Each row was made from one walk, in order. Every step used is in the known rows, and no mark comes twice. Write each row's walk.
(in the rows, 128 means zero)
Known rows:
dugut -> zogu: [129 125 137 108 122 129 125 136 138 125 122 145 111 134 118 118 152 109
 118]
fono -> bokop: [ 99 111 133 124 130 121 134 120 153 133 109 114 149 130 129 162 137 142
 118]
dugut -> katu -> mopid -> fono -> bokop -> zogu: [137 122 140  91 156  92 153 108 149 172 106 113 122 135 139  96 178 143
 115]
dugut -> zogu -> katu -> mopid -> fono: [ 56 138 132  87 147 105 112 144 132 162 134  83 131 131 141 101 164 122
 144]
fono -> bokop -> zogu -> katu: [156  96 144 106 134 108 130 108 155 151 132  91 179 133 120 186 162  94
  87]
bugib -> mopid -> katu -> zogu -> dugut: [146  97 129 104 114 142 136 109 133 147 151 129 114 130 169  84 154 144
 155]
dugut -> fono -> bokop -> zogu -> katu: [215 108 141  91 158 102 131 125 147 131 134  96 176 129 124 162 159  87
  62]
fono -> bokop -> zogu -> dugut -> katu: [243  65 141  82 118 113 154  77 155 143  80 173 159 153 126 143 195  96
  85]
bokop -> zogu -> katu -> mopid -> fono: [108 141 136  97 161  94 123 124 133 173 157  67 147 124 149 107 160 116
 133]
bugib -> mopid: [ 76 128 127 119 145 135 145 124 121 141 143 104  90 133 139  80 110 103
 144]
zogu -> katu -> mopid -> fono -> bokop: [ 41 123 132 105 156  99 121 132 143 177 122  61 176 125 150 137 145 144
 145]
bokop -> zogu: [190 131 138 117 131 114 137 114 142 138 146 122 132 128 123 130 151 109
 107]
dugut -> zogu -> katu -> mopid -> fono -> bokop: [ 39 119 139  83 149 101 119 137 157 170 119  73 155 132 141 133 169 130
 133]
mopid -> fono: [123 164 130 119 143 110 144 120 112 143 148 119 116 117 147 127 127 166
 142]
zogu -> katu: [121 108 128 116 129 127 113 128 125 138 139 105 157 129 122 152 127 103
 120]
fono -> bokop -> zogu -> dugut: [213  88 142 102 120 109 151  86 171 147  95 140 178 138 137 159 185 109
 100]
fono -> bokop -> zogu -> dugut -> katu -> mopid: [198  59 138  82 131 108 136  93 169 160  59 151 160 156 130  90 199  95
 105]
fono -> bokop -> zogu: [171 118 145 115 132 109 147 109 161 144 126 116 152 129 125 159 157 119
  98]
dugut -> bokop -> zogu -> katu: [232 124 144  88 138 111 117 127 120 131 127 140 153 120 129 197 173  60
  75]
katu -> zogu -> dugut: [168  82 133 116 108 134 127 102 150 118 111 162 146 118 153 109 163 132
 128]
zogu -> dugut -> bokop: [231 117 132  95 122 127 123 114 117 120  73 205 149 124 149 171 178 105
 111]

Which walk is each row?
[224  97 141  99 113 135 121 111 131 107  84 204 141 105 162 151 186 117
 106] : katu -> zogu -> dugut -> bokop
[101 135 122 121 139 136 139 137 109 158 170  98  96 139 141 105 119 133
 153] : bugib -> mopid -> katu
[146 109 122  85 139 109 131 104 118 158  80 157 128 145 153  66 177 143
 149] : zogu -> dugut -> katu -> mopid -> fono
[221  90 133  96 122 127 125 124 149 119 123 149 171 123 161 131 175 166
 103] : mopid -> katu -> zogu -> dugut -> fono -> bokop
[172  98 138  85 171 100 118 143 157 144 113  73 181 131 133 117 162  81
  82] : dugut -> fono -> bokop -> zogu -> katu -> mopid
[ 48 141 132 118 157 100 138 127 151 168 117  82 143 124 155 111 138 175
 150] : katu -> mopid -> fono -> bokop
[114 157 143 101 162  99 179  91 141 176 166  77 106 124 154 120 140 132
 121] : bugib -> mopid -> fono -> bokop -> zogu
[ 64  99 125 114 142 123  98 148 133 150 117  81 161 134 134 110 135  98
 137] : zogu -> katu -> mopid
[198  79 124  97 113 132 134  95 121 126  81 185 132 151 129 108 173 104
 116] : zogu -> dugut -> katu
[242 105 128  97 123 132 120 131 128 115 136 165 148 123 163 106 162 158
 114] : mopid -> katu -> zogu -> dugut -> fono
[204  75 132  86 130 112 130 100 143 154  77 161 136 152 132  58 193  82
 116] : bokop -> zogu -> dugut -> katu -> mopid
[125  92 128  86 140 106 139 100 137 167  66 146 153 144 157  98 180 151
 139] : zogu -> dugut -> katu -> mopid -> fono -> bokop
[207  75 138  96 131 126 132 113 159 107  89 152 169 117 159 114 165 144
  95] : katu -> zogu -> dugut -> fono -> bokop
[100 148 141 106 158  88 148 115 161 175 126  75 144 123 152 116 157 153
 127] : katu -> mopid -> fono -> bokop -> zogu
[228  95 131  99 131 133 127 119 142  97 109 171 143 112 158  84 163 131
 105] : katu -> zogu -> dugut -> fono
[232 103 142  77 130  93 167  64 137 159  99 165 145 141 141 141 200 135
 100] : mopid -> fono -> bokop -> zogu -> dugut -> katu
[163 154 142  80 165  89 122 136 116 167 128 109 140 110 156 155 184  96
 107] : dugut -> bokop -> zogu -> katu -> mopid -> fono
[152 116 138  92 146  85 150  92 164 178  96 105 170 135 164 115 184 145
 131] : katu -> mopid -> fono -> bokop -> zogu -> dugut
[156 132 146  97 147  91 145  99 145 170 158  80 170 122 140 184 162 128
 100] : mopid -> fono -> bokop -> zogu -> katu
[237 106 136 103 117 112 142  91 148 145 117 155 159 137 136 126 175 100
 110] : bokop -> zogu -> dugut
[176 119 139  86 149 109 105 145 130 145 104 124 157 123 137 145 178  61
  96] : dugut -> bokop -> zogu -> katu -> mopid
